Each row was made from one walk, in order. Every step used is in the known rows, and no mark comes twice. Write each row's walk.
(in the rows, 128 means zero)
Known rows:
buta-tudam: [110 133 118 115 124 141 134 130 127 112 128 111 123 126 104 134 137 130
 131 133 123 127 128 134 118 117 140 141 130 134 143 126 123 121 129 128
 125 140  99 140 135 126 122 130 136]
potibo-molu: [135 138 131 149 126 125 141 119 131 128 137 141 130 129 132 130 124 152
 131 131 138 139 130 132 116 128 125 129 147 128 153 129 129 140 129 119
 135 140 141 131 120 139 129 131 144]
sulo-kagelo: [137 140 127 114 109 145 134 140 140 134 125 126 140 133 135 122 131 164
 131 129 109 125 130 124 131 130 136 106 141 138 117 130 132 119 117 137
 124 121 121 116 132 123 134 131 129]
potibo-mimu-koguz-sulo-kagelo-tudam-buta: [197 202 127 148  68 174 152 156 188 161 156 164 166 115 150 125 146 199
 147 141  57 141 144 154  85 159 163 133 170 140 145 131 138 126 191 161
 145 113  97 113 129 182 146 167 166]
sulo-kagelo-tudam: [138 160 124 123  96 152 123 144 143 152 133 124 146 131 124 118 107 174
 135 135  84 129 135 126 128 121 154  96 154 141 107 138 132 114 136 150
 140 115 118 120 129 128 132 133 147]
kagelo-sulo-koguz-mimu-potibo: [175  77 124  75  81 174 134 130 141 152 123 152 134 108 149 124 129 134
 158 130  80 135 115 123  96 140 119 131 113 123 116 143 159 134 159 121
 137 108 146 120 143 187 137 153 125]
koguz-molu-potibo: [138 124 103 148  96 140 110 121 130 140 128 136 135 112 148 134 154 184
 141 138 113 132 142 127 126 141 135 172 133 134 144 126 148 144 147 104
 133 114 153 117 129 172 139 138 132]
molu-potibo: [132 128 118 136 107 128 116 130 121 136 131 130 134 125 132 134 136 156
 136 133 140 124 141 122 131 125 128 146 126 136 146 125 144 130 143 114
 131 118 149 120 135 137 141 129 126]
fimatet-potibo-mimu-koguz-molu: [188 152 141 144  79 138 165 125 174 136 153 164 135 113 225 157 158 163
 142 137  86 144 118 143  79 174 113 173 141 105 186 101 127 151 154 138
 141 151 149 125 114 223 142 154 148]
kagelo-tudam: [126 148 126 135 115 136 119 133 131 144 136 126 135 128 121 127 103 139
 132 133 103 133 132 129 125 118 145 120 142 132 119 134 128 123 149 141
 145 124 126 132 125 129 125 131 145]
fimatet-potibo: [129 130 147 126 105 118 142 128 130 125 135 137 134 137 179 139 120 109
 129 129 127 125 122 125 117 126 123 131 125 109 132 114 115 125 122 140
 135 139 146 127 123 144 132 125 134]
tudam-kagelo-sulo-koguz-mimu-potibo: [172  71 119  57  73 173 133 134 137 158 131 142 137 103 148 112 117 137
 161 133  63 139 119 122  86 114 128 118 112 127 106 149 162 127 184 122
 139 114 125 136 147 205 132 161 132]
mimu-potibo-fimatet: [146 113 119 122 123 130 143 124 144 143 144 163 118 120 180 140 120 161
 136 126 142 125 132 118  84 120 101 144 136 122 191 120 141 147 157 134
 129 140 150 127 131 146 138 138 125]
koguz-sulo-kagelo-tudam-buta-vuli: [133 196 124 140  77 161 124 159 152 151 137 142 164 124  86 102 155 155
 147 144  66 126 133 140 120 126 197 123 155 137  85 143 119 101 167 156
 155  94  91 117 134 144 128 151 163]
kagelo-sulo-koguz: [137  82 123  80  89 153 126 132 124 122 119 119 143 126 114 110 129 119
 147 132 107 128 122 129 127 132 139 104 113 115  74 133 137 119 139 132
 131 112 128 109 134 137 124 137 118]
mimu-potibo-molu-koguz-sulo-kagelo: [183 161 112 161  84 172 142 132 173 153 137 175 149 119 176 111 156 241
 145 136  90 151 138 135  85 153 126 145 173 140 158 137 153 161 153 120
 111 122 127 102 115 174 157 149 161]
mimu-koguz-molu-potibo-fimatet: [167 121  97 156  89 141 136 118 159 131 144 162 130 104 180 142 154 222
 147 139 116 132 140 130  95 158 110 187 142 125 194 109 153 160 171 116
 130 125 162 113 126 192 150 148 126]
koguz-mimu: [148 124 129 124 120 141 135 126 129 139 122 136 121 120 140 131 137 131
 135 129 116 129 121 124 119 135 115 145 123 136 142 134 140 134 138 119
 136 116 140 132 136 155 141 138 126]
molu-koguz-mimu-potibo-gafir: [186 139 124 142  90 151 123 126 132 177 141 177 122 112 189 129 150 167
 149 131 130 150 134 124  80 145  96 179 138 148 202 138 169 166 188  99
 136 120 169 129 130 213 155 154 144]
koguz-sulo-kagelo: [155 149 120 126 104 160 141 131 155 130 123 138 147 135 151 115 148 184
 136 130  94 127 136 132 120 147 140 109 146 132 101 130 133 129 118 143
 108 109 109 106 126 129 142 136 132]
buta-vuli: [118 147 133 132 125 123 128 138 124 128 129 131 130 127  92 127 157 107
 134 135 126 124 118 130 128 126 147 142 122 123 122 129 117 116 130 132
 141 126 121 133 130 132 121 133 132]
mimu-koguz: [156 139 131 138 126 134 141 130 155 122 136 142 132 116 141 137 131 148
 133 129 105 135 125 140 112 149 124 141 135 124 145 121 128 135 135 134
 123 134 118 129 122 156 131 136 132]
molu-koguz-sulo-kagelo-tudam-buta: [148 185 105 154  64 174 112 158 154 154 128 142 164 118 117  86 146 198
 142 142  68 138 144 139 122 137 176 137 164 149  94 146 140 125 189 141
 138  93  98 103 129 147 147 148 164]
buta-tudam-kagelo-sulo-koguz-mimu: [140  74 106  47  70 180 137 133 121 123 120 101 134 111  97 107 134 120
 157 140  73 132 117 130 100 106 149 122 108 132  92 145 148 113 175 123
 135 119  90 143 153 179 123 156 132]
buta-tudam-kagelo-sulo: [113 106 113  72 100 150 130 135 119 116 140  89 141 124  99 118 126 124
 144 140  91 133 131 131  94  86 154 111 119 132 102 135 132 110 167 138
 134 148  78 154 146 148 114 144 142]
koguz-mimu-potibo: [162 123 129 122 119 149 137 129 145 157 132 160 118 108 165 145 128 145
 140 127 104 136 122 121  97 137 108 158 130 136 170 137 148 142 150 118
 132 123 144 137 135 180 143 145 135]
sulo-koguz-molu: [140 100 105 123  96 155 124 119 143 124 112 134 128 112 134 110 147 153
 143 132  92 135 120 135 137 157 141 140 130 120 102 130 137 140 130 109
 127 107 134 107 122 163 123 141 127]
mimu-koguz-sulo-kagelo-tudam-buta: [169 192 122 147  80 172 135 152 182 146 143 155 167 115 126 111 129 195
 145 140  48 139 142 150 101 149 174 125 167 137 108 135 130 122 176 158
 140 103  89 112 129 165 139 153 164]
tudam-kagelo-sulo-koguz: [136  75 118  64  84 152 122 135 120 129 126 108 147 121 111  96 114 116
 150 135  88 132 127 129 118 107 149  89 111 121  67 140 141 113 164 130
 133 118 110 125 139 151 118 142 128]
potibo-mimu-koguz-sulo: [190 157 130 148 110 151 160 124 175 132 146 160 136 121 176 143 163 170
 139 132 104 140 137 152  82 175 115 151 145 119 171 114 138 149 154 145
 114 133 117 118 118 178 148 156 138]

Which walk is each row?
[162 140 138 152  77 137 150 128 134 145 131 162 131 122 182 127 147 155
 140 137 119 144 112 124 102 146 106 173 139 123 170 125 139 153 155 109
 143 133 172 128 120 196 158 139 153]	fimatet-potibo-molu-koguz-mimu
[155 193 108 173  62 171 126 150 158 157 138 154 168 119 116  90 139 215
 145 147  77 149 146 144 110 137 173 135 181 149 117 145 142 137 190 131
 146 103 109 106 121 160 147 151 181]	potibo-molu-koguz-sulo-kagelo-tudam-buta
[172 132 132 142 119 146 150 121 148 160 142 173 121 110 164 148 127 164
 143 131 115 146 124 125  82 139 106 158 147 136 195 138 149 153 150 111
 142 135 158 142 126 192 143 148 150]	koguz-mimu-potibo-molu
[142  97  94 130  76 155 111 121 133 136 116 135 134 109 135 118 153 179
 150 138 105 131 134 132 141 152 142 157 128 128 122 129 152 143 146  93
 128  96 158 100 130 170 135 141 125]	sulo-koguz-molu-potibo
[194  88 132  79  70 166 132 119 132 167 139 164 136 114 178 124 134 138
 169 128 109 143 125 122  74 141 107 129 120 130 149 140 170 149 173 117
 145 109 167 121 141 210 138 159 132]	kagelo-sulo-koguz-mimu-potibo-gafir
[117  78 107  53  78 165 128 133 123 110 125  91 141 121  90 101 125 119
 151 140  87 130 126 135 108  97 160 101 113 126  81 139 136 107 169 130
 129 131  82 138 146 150 110 146 134]	buta-tudam-kagelo-sulo-koguz
[150  56  82  81  44 159 118 121 125 136 133 128 143 109 153  99 141 192
 164 144 102 127 142 119  99 116 134 136 121 121 114 128 166 140 199 112
 142 111 153 109 143 188 136 156 119]	tudam-kagelo-sulo-koguz-molu-potibo-fimatet
[182 150 125 144  96 136 142 134 153 148 151 154 136 115 165 154 158 178
 141 135 133 135 142 138  96 156 112 166 137 134 204 114 150 144 169 122
 133 134 150 122 130 188 152 151 132]	molu-potibo-mimu-koguz
[179 179 123 140  91 175 141 139 186 140 139 149 157 125 153 119 127 212
 145 137  49 138 141 145  99 156 152 112 165 131 110 130 134 130 141 165
 118 111  98 108 120 157 143 147 153]	mimu-koguz-sulo-kagelo-tudam
[105 177 131 146 101 129 114 156 125 147 142 133 146 118  63 118 135 100
 140 142 101 128 127 137 131 109 186 144 135 131 111 142 114 100 181 141
 177 114 113 140 135 144 113 142 160]	kagelo-tudam-buta-vuli
[135 111 107 130 102 121 130 124 121 135 136 143 127 127 156 133 136 173
 137 132 168 115 146 113 113 118 108 152 130 133 181 117 148 139 160 122
 130 122 167 118 137 135 148 131 116]	molu-potibo-fimatet
[154 172 106 147  75 176 119 145 156 151 125 138 156 129 137  94 143 214
 140 140  70 138 141 135 120 144 154 120 163 142  94 142 144 134 159 146
 117  97 107  99 121 140 151 141 152]	molu-koguz-sulo-kagelo-tudam
[107 124 112 100 118 140 131 130 124 118 135  99 126 123 104 121 120 129
 134 136 108 131 134 133 108  91 151 129 128 139 134 133 127 113 156 124
 126 147  83 155 140 144 117 139 144]	buta-tudam-kagelo
[180 150 137 138 114 137 155 135 161 138 148 150 130 118 158 149 148 149
 134 131 115 138 129 143  94 160 112 148 139 125 183 114 136 141 153 137
 129 145 128 129 124 175 139 149 135]	potibo-mimu-koguz
[179 152 155 131  94 126 171 135 162 135 155 159 137 127 208 159 143 133
 135 132 114 135 122 139  81 159 105 151 136 107 188 102 123 138 148 146
 136 155 145 129 120 192 144 146 142]	fimatet-potibo-mimu-koguz
[179 181 110 167  74 179 135 140 175 170 143 174 154 117 164 109 133 252
 149 142  64 155 145 138  85 143 144 135 187 144 146 143 155 155 173 134
 127 117 125 107 113 176 155 150 178]	mimu-potibo-molu-koguz-sulo-kagelo-tudam
[171 148 125 148 121 151 146 122 170 118 134 154 138 120 157 130 145 168
 137 131  92 138 135 147 101 166 126 143 142 119 131 121 130 145 134 141
 106 122 110 117 118 158 140 142 135]	mimu-koguz-sulo
[203 193 146 139  55 167 175 145 192 154 158 166 161 133 224 141 139 198
 148 140  54 137 136 145  69 165 136 120 165 117 151 111 129 134 154 177
 133 132 125 109 116 190 157 156 162]	fimatet-potibo-mimu-koguz-sulo-kagelo-tudam
[186 149 122 152 104 147 150 123 173 140 146 154 128 104 174 146 161 180
 140 136  88 147 127 146  92 177 120 168 145 123 182 116 140 155 157 126
 134 139 130 125 118 207 138 157 140]	potibo-mimu-koguz-molu
[170  79 113  99  93 158 151 122 147 150 125 176 113 108 182 127 128 157
 150 127 122 126 117 116  92 142  93 152 126 123 180 129 156 151 164 117
 131 111 164 115 137 177 145 150 115]	sulo-koguz-mimu-potibo-fimatet
[162 140 117 150 115 147 134 121 167 125 133 147 130 105 151 135 146 175
 138 135  74 144 124 143 111 167 130 163 140 121 146 120 133 148 140 124
 128 131 123 126 119 188 129 145 138]	mimu-koguz-molu
[185  87 125  97  81 169 151 123 144 153 134 166 137 107 153 128 125 159
 160 133  94 147 115 127  85 140 115 133 134 122 139 143 160 148 158 115
 143 118 157 124 133 202 138 156 142]	kagelo-sulo-koguz-mimu-potibo-molu
[144 142 118 163 109 133 129 129 129 136 132 142 132 122 123 112 144 172
 132 136 133 146 128 134 121 138 122 152 151 135 154 132 139 151 151 107
 129 135 141 121 117 154 140 132 148]	potibo-molu-koguz
[144  72  90  84  53 163 105 128 124 140 127 114 150 105 130  99 139 173
 163 144  74 136 138 128 118 120 156 128 117 128  85 139 161 130 184 105
 140 105 135 113 139 195 128 153 131]	tudam-kagelo-sulo-koguz-molu-potibo
[151 142 151 126  93 118 161 131 135 140 147 146 133 138 198 151 139 116
 130 130 136 127 123 129  97 136 111 137 128 110 171 108 124 130 140 142
 142 148 156 129 124 165 141 139 137]	fimatet-potibo-mimu
[149  82 109  95  81 166 120 122 138 125 118 123 142 113 131 109 146 149
 153 136  76 136 118 132 127 150 146 128 121 113  71 133 145 134 144 121
 133 108 132 107 130 168 121 145 123]	kagelo-sulo-koguz-molu
[152 137 132 145 127 132 146 121 149 150 147 165 128 117 158 141 120 165
 138 130 127 146 131 131  91 129 118 141 153 128 180 132 137 149 139 119
 137 147 149 136 119 163 132 137 153]	mimu-potibo-molu
[169 164 111 161  84 165 138 133 157 137 127 153 151 129 146  99 165 223
 138 138 102 143 135 137 109 155 134 131 168 139 124 136 145 151 142 123
 111 114 123 101 115 153 155 140 153]	potibo-molu-koguz-sulo-kagelo
[161  79 123  76  83 166 132 130 126 132 114 128 135 117 121 114 141 122
 153 133  98 129 113 123 121 143 127 121 109 122  86 138 150 126 148 125
 136 101 138 115 141 165 136 146 116]	kagelo-sulo-koguz-mimu
[144  73 102  78  71 164 117 125 130 127 124 116 145 109 124  94 132 146
 155 140  66 140 125 133 116 123 154 109 118 119  64 140 145 127 167 119
 139 116 112 121 134 184 115 152 132]	tudam-kagelo-sulo-koguz-molu
